Each row comes from the steps of one walk. Every step used is in the known rows, and no mark comes twice. Write the walk behind each row, first mark first.
In the rows, 128 means zero.
Known rows
M-B-E: [138 168 180  72 190 141 142 163 102 161 149 114 142 165 176 108 126 118
 118 146 135 120 126  83 158  85 127 125 154 140]
G-V-P: [156 171 180  89 183 124 165 107 124 155 123  87 150 131 154  88 128  72
 164 122 121  96 132  75 161 113 137 129 149  96]
V-P: [151 178 175  91 176 129 161 116 118 155 124 107 149 128 157  97 115  90
 152 133 125 101 124  76 166 102 140 134 152 116]
E-K: [141 202 174 115 174 134 134 139 126 167 140 106 145 119 193  87 102  95
 134 142 123 105 121  98 165  76 137 152 131 127]
Y-N-M-V: [142 170 145 138 164 109 147 118 101 175 113 101 129 169 165  57 148 109
 164 109 114 115  84 122 171 104 168 112 149 121]
G-V: [144 183 183 104 184 114 152 119 127 161 131  88 125 119 171  88 119  82
 153 133 135 104 124  85 163 102 139 134 140 104]
E-B-M-N-Y: [164 153 174  70 164  87 163 139  96 200 156 117 151 127 177 103 156  89
 107  79 101 160 159 124 188 102 127  96 141 104]
P-V-M-N-Y: [164 163 155 105 164 100 161 111 133 179 142  82 151 112 127 116 136  59
 143  83  89 138 137 152 184  92 141 104 156 111]
Y-N-M-B-E-K: [147 168 158 101 171 157 130 185  94 169 133  95 165 186 198  66 157 119
 124 114 112 128 124 129 162  63 148 118 152 146]
N-M: [142 174 156 116 168 120 148 129 115 163 117 107 124 138 170  79 125 106
 138 133 138 102 113 104 168  89 156 121 145 123]
Y-N-M-B-E: [142 157 160  92 175 142 144 173  90 163 126  98 147 185 178  74 161 122
 129 115 128 131 117 117 165  76 151 105 165 141]
G-V-M-B-E-K: [154 163 170  74 197 132 121 160 109 172 154  88 158 162 159 104 135  77
 131 121  99 123 142 109 147  73 115 118 129 125]
B-E: [138 189 193  89 185 134 147 145 114 161 153 116 148 120 182 101 121 106
 133 150 129 111 120  80 160  91 133 139 145 126]
L-P: [133 194 177  99 182 133 162 117 126 154 134 107 149 130 153 110 106 100
 145 146 141  90 109  87 156 102 136 149 152 115]
L-P-V: [127 196 184  99 189 144 183 107 136 150 128  89 158 144 142 126 111 100
 145 141 129  84 106  99 151 119 138 148 158 108]
L-P-V-M-N-Y: [159 166 155  99 169 115 173 101 138 174 144  76 173 124 105 132 137  62
 145  82  88 123 133 154 171 104 135 115 163 101]
B-E-K-Z: [142 193 186  81 191 143 114 172 123 163 158  99 147 129 215  83 121 102
 127 141  91 109 138  95 157  79 130 167 123 145]
R-K: [153 190 186 102 184 113 125 128 132 168 138 104 109 121 168  70 112  95
 153 126 130 108 112  90 167 105 136 143 131 124]
Y-N-M-V-P-L: [140 151 148 120 179 132 181  94 100 149 104  89 171 197 136  70 159 102
 186  94  93  96  98 111 165 130 166 108 160 116]
E-K-Z: [142 196 170  98 183 128 115 155 130 163 138  91 123 125 208  75 106  95
 132 135 102 104 133 101 166  77 136 167 122 142]
B-M-N-Y: [164 150 160  87 157  88 163 132 113 192 147 109 141 107 182  91 140  84
 120  84 106 151 153 127 189 101 135 103 146 113]
M-N: [154 175 164  96 168 109 147 127 121 178 137 106 132 115 163  88 116  91
 128 124 129 121 129 108 182  93 148 124 150 118]
V-P-L: [137 173 178  86 192 143 181 103 121 134 124  98 169 148 144 107 117  90
 161 129 119  89 130  75 163 116 140 135 154 118]
E-K-R: [149 200 172 111 176 141 117 148 125 182 137  99 139 119 201  67 103  77
 133 123 111 100 116 112 158  88 120 172 115 134]
L-P-V-M-B-E-K: [139 174 170  71 200 163 151 149 118 160 152  90 191 186 130 143 126  99
 122 128  91 105 126 123 136  90 115 131 146 131]
L-P-V-M: [135 186 168  95 190 128 169 102 134 154 129  87 156 140 110 140 111  83
 149 130 112  92 108 114 150 108 132 134 150 110]

Write each row's walk
[137 143 163  78 196 112 192  89  99 158 123 116 165 180 146 106 132 103
 159 110  89  99 122  78 156 155 133 110 139 111] => B-M-V-P-L
[155 154 161  77 168  90 160 133 108 190 135 116 132 120 177  93 125  98
 112 109 118 135 142 111 179 108 138 106 138 115] => B-M-N
[167 158 157  92 177  86 141 112 122 182 134  82 129 112 129  96 128  56
 146 101 107 125 138 121 174  94 139 105 137 100] => G-V-M-N
[138 165 171  62 203 149 164 138 114 153 145  92 172 185 113 152 130 103
 126 129 108 105 120 109 138 103 119 119 159 128] => L-P-V-M-B-E
[163 170 165 109 157 107 151 126 127 179 149 100 142 104 169  86 133  78
 136  99 117 135 140 126 191  86 144 121 158 115] => M-N-Y
[148 161 149  83 183 110 131 139 108 163 130 104 117 152 139 115 110  93
 131 128 131 126 122 101 165  72 129 111 145 137] => V-M-B
[135 163 167  98 196 130 180  84 111 146 126 106 166 177 131 100 125  97
 175 125 100  86 108  76 158 140 142 129 149 113] => M-V-P-L
[141 164 144 129 173 106 145 110 106 175 120 116 121 166 156  72 132 113
 151 128 120 101  94 107 163 113 158 113 140 120] => N-M-V
[152 153 173  65 188  96 172 109  81 186 135 135 155 179 158 106 146 107
 136 110  91 122 123  76 158 140 124 101 130 101] => E-B-M-V-P
[172 162 150 105 157  90 139 120 122 184 149  96 140  96 137 101 133  60
 140  86 101 144 139 140 189  75 138 106 150 115] => V-M-N-Y
[151 171 163 103 179 115 160  95 108 165 127 117 146 156 146  90 124  98
 165 128 108  99 104  78 162 125 141 127 146 112] => M-V-P
[139 182 167 102 185 113 156 112 130 159 127  90 132 124 134 123 111  81
 147 129 113 108 113 111 161  95 138 125 142 118] => P-V-M
[149 160 164  68 193 124 130 157 100 164 149 111 140 156 144 122 125  99
 124 133 119 128 127  96 156  74 122 110 146 140] => V-M-B-E
[152 171 155  88 180 116 171 101 131 171 133  84 162 137 100 134 120  77
 139 109 102 106 122 135 162 112 139 118 155 105] => L-P-V-M-N
[143 174 172  63 197 148 110 190 110 162 154  98 139 170 210  87 126 116
 112 135  98 119 145  97 154  73 123 153 132 159] => M-B-E-K-Z
[152 150 159  84 181  96 172 101  96 178 124 127 145 160 159  94 132 102
 150 114  98 113 117  79 159 139 132 110 135 109] => B-M-V-P
[154 153 142 115 171 115 159  98 102 169 111 115 144 176 141  73 142 105
 163 115 106  94 102  96 161 124 155 107 147 112] => N-M-V-P
[144 152 158  82 183 140 142 165  97 163 132 113 141 186 171  90 144 126
 115 134 134 116 126 101 157  83 141 105 156 141] => N-M-B-E
[145 158 144 108 166 129 145 154  97 163 105  91 124 180 171  68 146 114
 137 110 140 126 112 121 175  74 160 105 165 138] => Y-N-M-B
